What can hang from each mark:
J605: J978
J978: J327 J369 J605
J62: J369 J635 J998
J209: J62 J978
J369: J62 J978
J635: J62 J978
J921: J62 J978

Known rows, with every way that one mark hangs from another:
J369[J62 J978[J605]]: -27, 44, 31, -9, 19, 11, 43, -12, -31, -50, 7, -26, 15, -20, -17, 1, -27, 35, -12, 22, -23, 20, -30, 7, -1
J62[J369 J635[J978] J998]: -16, 20, 43, -12, -31, -22, 1, -23, 0, -23, -25, 31, -1, -30, -21, -19, -2, 31, 4, -18, 38, 16, -49, 27, 6
J209[J62]: -39, 39, 35, -46, 35, -3, 30, 10, -33, -48, -10, -11, 11, -1, -23, -16, -23, 21, 27, 15, 13, -12, -15, 25, 5
J62[J369]: -23, 36, 47, -31, 14, -7, 33, 10, -23, -50, -16, 14, 21, -21, -23, -14, -12, 24, 6, -11, 22, 4, -19, 23, 5
J605[J978]: -36, 45, 39, -39, 36, 8, 11, 7, -34, -49, -16, 32, 26, -30, -5, -7, -9, 14, 14, 1, -5, -5, -23, 38, 14
J978[J327 J369[J62[J635]] J605]: -28, 23, 33, -25, -29, 7, 48, 16, -3, -30, 15, -21, -8, 4, -48, 6, -19, 26, -36, 17, 5, -11, -63, 30, 4
J978[J327 J369[J62[J998]] J605]: -31, 35, 40, -3, -27, -1, 32, -11, -3, -14, 15, -23, 15, 25, -35, 2, -23, 44, -4, 21, -17, 26, -22, 34, 0
J369[J62[J635[J978[J327]] J998]]: -22, 19, 40, -36, -33, -18, -5, -40, 17, -12, -26, -1, -8, 0, -23, -6, -9, 36, 0, 7, 9, 21, -51, 21, 6
J921[J978]: -55, 49, 31, -19, 15, -13, 34, 15, -21, -59, -17, 9, 20, -35, -21, 1, -26, 29, 31, 17, -3, 10, -26, 20, -6
J635[J62[J998] J978[J369]]: -35, 24, 25, -6, -82, -37, 19, -11, -16, -36, -18, -32, 2, -38, -18, -4, -23, 26, 27, 20, 8, 8, -24, 49, 6
J62[J635[J978]]: -31, 18, 23, -35, -23, 5, 10, -14, -8, -50, -25, -1, -17, -45, -30, -7, -8, 14, -6, 4, 15, -14, -55, 32, 6
J209[J978[J369[J62]]]: -65, 30, 37, -1, -22, 10, 28, -39, -26, -51, -2, -33, 3, -2, 17, 5, -36, 24, -45, 22, -4, -1, -33, 37, 4
J605[J978[J327 J369[J62]]]: -44, 41, 47, -29, -3, -4, 26, -7, -20, -36, -1, 9, 20, -7, -7, 0, -15, 22, -7, 8, -11, 0, -31, 38, 14
J209[J978[J327 J369[J62[J635]]]]: -47, 21, 39, -24, -19, 0, 24, -19, -4, -36, -8, -28, -14, 6, -11, 14, -33, 25, -48, 22, 13, -15, -53, 31, 3
J209[J62 J978[J327]]: -9, 33, 33, -57, 78, 12, 20, -14, -19, -37, -24, -31, -5, 16, -17, 3, -31, 30, 13, 31, 3, -15, 0, 26, -4
J978[J327 J369 J605]: -11, 33, 24, -20, 7, 21, 49, 22, -11, -42, 9, -31, 3, -8, -61, 9, -20, 28, -1, 23, -18, -6, -18, 44, -4
J635[J62[J369 J998]]: -15, 34, 54, -35, -23, -54, 26, 19, -20, -25, -24, 6, 30, -16, -17, -16, -17, 34, 37, -4, 36, 20, -10, 23, 8
J209[J978[J327 J369]]: -27, 31, 30, -26, 13, 17, 26, -11, -12, -49, -14, -44, -4, -6, -22, 17, -35, 27, -17, 28, -9, -12, -8, 46, -6
J369[J62[J635[J978] J998]]: -47, 21, 39, -16, -51, -18, -6, -44, 1, -23, -21, 5, -4, -12, -5, -14, -10, 27, -11, 5, 14, 19, -59, 23, 9
J62[J369 J635 J998]: -32, 31, 55, -22, -16, -29, 8, 9, -10, -22, -17, 34, 16, -13, -22, -17, -8, 29, 4, -13, 47, 12, -39, 24, 6
J369[J62[J635 J998]]: -62, 32, 51, -29, -32, -24, 3, -11, -8, -21, -14, 12, 14, 9, -6, -11, -17, 26, -8, 7, 25, 17, -52, 22, 11
J978[J327 J605]: 7, 34, 27, -47, 42, 25, 37, 18, -5, -38, -4, -17, 8, -3, -59, 6, -12, 32, 10, 19, -20, 0, -10, 27, -2
J369[J978]: -36, 49, 33, -23, 21, -1, 23, 5, -32, -66, -18, -25, 16, -45, -22, 2, -29, 27, 16, 23, -11, 6, -13, 18, -5
J921[J62[J369 J998] J978]: -49, 54, 53, 11, 17, -67, 38, -8, -7, -15, 3, 60, 31, -6, -12, -13, -13, 54, 34, 1, 23, 48, -34, 20, -14
J605[J978[J327 J369[J62[J998]]]]: -50, 44, 55, -16, -19, -21, 5, -21, -13, -14, -2, 14, 30, 9, -2, -3, -14, 31, 8, 9, -8, 21, -23, 42, 12
J62[J635[J978[J369]]]: -47, 17, 22, -6, -61, 1, 19, -9, -11, -56, -10, -16, -21, -52, -31, -4, -15, 12, -18, 8, 17, -22, -64, 47, 5
J978[J327 J369[J62[J635]]]: -51, 25, 42, -34, -41, -13, 34, 6, -3, -38, -6, -19, -3, 1, -33, 3, -22, 23, -26, 12, 16, -14, -57, 31, 6

Rows:
-30, 21, 19, -21, -66, -23, 38, 2, -23, -58, -17, -37, -6, -54, -25, -1, -24, 19, 11, 18, 5, -15, -36, 45, 7 => J635[J62 J978[J369]]
8, 47, 47, -43, 70, -27, 38, 9, -28, -42, -16, -17, 11, -17, -34, -10, -24, 41, 45, 12, 19, 3, -4, 0, -6 => J209[J62[J369[J978[J327]]]]
1, 24, 40, -24, -41, -48, 18, -12, -12, -25, -31, 2, 11, -36, -14, -17, -11, 33, 34, -6, 27, 24, -22, 26, 9 => J635[J62[J369 J998] J978]
-49, 32, 30, 4, -28, 18, 57, -2, -23, -45, 22, -21, 10, -4, -22, -1, -22, 27, -33, 15, -14, 4, -41, 34, 5 => J978[J369[J62] J605]
-10, 34, 34, -33, 27, 4, 35, 4, -9, -35, -1, -23, -5, -15, -43, 8, -24, 36, -15, 25, -6, 6, -53, 3, -2 => J369[J62[J635] J978[J327 J605]]
-59, 24, 30, 13, -57, -36, 13, -33, 1, -22, 9, 19, -18, -24, -26, -9, -8, 35, -12, 13, 21, 7, -69, 53, -4 => J921[J62[J635[J978[J369]] J998]]
-27, 16, 30, -5, -44, 3, 10, -39, 1, -14, -1, 5, -10, -9, -20, -10, -7, 33, -23, 8, 4, 24, -63, 24, 8 => J369[J62[J635[J978[J605]] J998]]
-30, 43, 40, -35, 17, 3, 21, 16, -21, -44, -7, 9, 19, -25, -26, 5, -14, 18, 14, 10, -9, -10, -19, 49, 9 => J605[J978[J327 J369]]
-3, 41, 55, -29, 16, -40, 6, 8, -5, -22, -24, 7, 11, -24, -35, -1, -18, 45, 27, 4, 32, 21, -27, 7, -6 => J62[J369[J978[J327]] J635 J998]
14, 44, 53, -40, 7, -63, 23, 23, -17, -23, -32, -17, 25, -27, -32, 0, -29, 48, 55, 12, 20, 30, -2, 6, -2 => J635[J62[J369[J978[J327]] J998]]
2, 17, 33, -3, -18, -2, 13, -17, 0, -16, -5, 25, -5, -27, -36, -15, 3, 36, -4, -14, 28, 22, -52, 26, 3 => J62[J369 J635[J978[J605]] J998]
28, 43, 37, -26, 59, 5, 50, 14, -17, -42, -3, -15, 12, -27, -52, 3, -17, 47, 14, 8, -6, 16, -11, 8, -9 => J62[J369[J978[J327 J605]]]
-5, 43, 32, -28, 37, 10, 40, -7, -16, -41, 2, -38, 10, -12, -37, 10, -26, 41, -1, 27, -31, 22, -23, 4, -5 => J369[J62 J978[J327 J605]]
-58, 29, 36, 15, -79, -12, 10, -56, -9, -33, -3, -23, 7, -10, 1, -10, -18, 32, -10, 12, -8, 26, -36, 40, 5 => J635[J978[J369[J62[J998]]]]
10, 43, 42, -13, 2, -40, 38, 20, -32, -26, -6, -10, 24, -35, -28, -6, -23, 47, 39, 10, 15, 34, -14, 9, -1 => J635[J62[J369[J978[J605]] J998]]
-63, 47, 39, -9, -24, -30, 48, 1, -8, -46, -2, -14, 16, -10, -21, 10, -33, 36, 11, 25, -9, 14, -38, 23, -6 => J921[J978[J327 J369[J62]]]
-55, 30, 51, -21, -57, -33, 12, -4, 3, -16, -4, -8, 3, 13, -26, 0, -22, 31, -11, 16, 19, 8, -46, 32, 5 => J978[J327 J369[J62[J635 J998]]]
-33, 42, 55, -9, 16, -44, 27, -14, -9, -14, 3, 45, 27, 10, -15, -18, -5, 48, 10, -7, 26, 34, -25, 29, -5 => J921[J62[J369 J998]]
-28, 29, 19, -4, 33, 30, 43, -15, -37, -45, 17, -35, -13, 2, -15, 1, -33, 27, -15, 33, 1, -16, -19, 39, -3 => J209[J62 J978[J369 J605]]
5, 43, 26, -33, 54, 18, 39, 13, -18, -48, -5, -35, 9, -26, -56, 14, -25, 38, 20, 31, -29, 11, -8, 16, -10 => J369[J978[J327 J605]]
7, 46, 47, -35, 45, -19, 36, 12, -18, -49, -22, -14, 18, -32, -35, 0, -22, 42, 24, 6, 4, 13, -5, 7, -6 => J62[J369[J978[J327]]]
3, 51, 54, -23, 31, -32, 13, 1, -11, -28, -23, -8, 26, -17, -28, -2, -22, 53, 39, 9, 8, 35, 4, 10, -8 => J62[J369[J978[J327]] J998]
10, 21, 23, -64, -13, -20, 29, 9, -2, -43, -36, -35, -6, -32, -43, 3, -18, 25, 37, 19, -3, -6, -22, 29, 5 => J635[J62 J978[J327]]
-60, 29, 38, -6, -7, -11, 2, -17, -24, -24, -6, -12, -15, 4, -3, -6, -36, 24, -6, 28, 39, -13, -37, 40, 0 => J209[J62[J635 J998] J978[J369]]
-91, 38, 39, 3, -57, -35, 41, 6, -17, -49, 1, 6, 3, -28, -10, 3, -30, 23, -12, 16, 21, 0, -75, 23, 1 => J921[J978[J369[J62[J635]]]]
-14, 21, 18, 3, -69, -15, 32, -5, -15, -28, 0, -32, -3, -38, -35, -2, -19, 32, 20, 24, -1, 11, -27, 49, 4 => J635[J62[J998] J978[J369 J605]]
-51, 21, 29, 1, -74, -14, 1, -25, -4, -35, -11, -7, -10, -37, -26, -7, -15, 23, -2, 11, 19, 0, -52, 48, 4 => J62[J635[J978[J369]] J998]
32, 13, 27, -35, 14, 11, 36, 3, 8, -26, -9, 12, -20, -27, -61, -4, 4, 34, -10, -10, 18, -3, -54, 21, 1 => J62[J369 J635[J978[J327 J605]]]
-89, 51, 45, 26, -58, -42, 25, -17, -16, -32, 3, 0, 25, -8, 4, -3, -34, 41, 17, 21, 0, 37, -34, 28, -4 => J921[J978[J369[J62[J998]]]]
22, 47, 45, -13, 45, -13, 28, 5, -10, -20, -4, -8, 21, -15, -48, 1, -18, 55, 31, 11, -4, 40, 1, 10, -10 => J62[J369[J978[J327 J605]] J998]
-28, 42, 53, -10, 2, -38, 8, 2, -20, -32, -17, 14, 17, -38, -17, -11, -19, 38, 17, -3, 37, 21, -36, 11, -2 => J62[J369[J978] J635 J998]
-34, 22, 30, -23, -36, -9, -9, -21, -1, -29, -26, 8, -7, -31, -24, -10, -9, 28, 9, 7, 18, 9, -47, 35, 4 => J62[J635[J978] J998]
-82, 54, 39, 26, -21, -56, 35, -7, -11, -29, 14, 21, 18, -11, -18, 0, -25, 47, 28, 26, 4, 36, -37, 43, -17 => J921[J62[J998] J978[J369]]
-70, 35, 45, 13, -32, -4, 8, -51, -18, -29, -4, -28, 11, 13, 22, 2, -36, 35, -33, 23, -2, 23, -22, 38, 2 => J209[J978[J369[J62[J998]]]]
-25, 31, 32, -17, -13, 15, 57, 4, -8, -35, 16, -27, 4, 10, -44, 6, -22, 32, -20, 20, -18, 5, -31, 33, 2 => J978[J327 J369[J62] J605]
-8, 46, 41, -17, 25, -5, 23, -20, -10, -18, 0, -29, 19, 4, -30, 6, -25, 52, 14, 30, -27, 43, -9, 8, -7 => J369[J62[J998] J978[J327 J605]]
-45, 52, 30, 12, 31, -30, 40, 0, -7, -15, 21, 36, 22, -1, -31, 0, -15, 57, 31, 23, -8, 46, -35, 28, -18 => J921[J62[J998] J978[J605]]
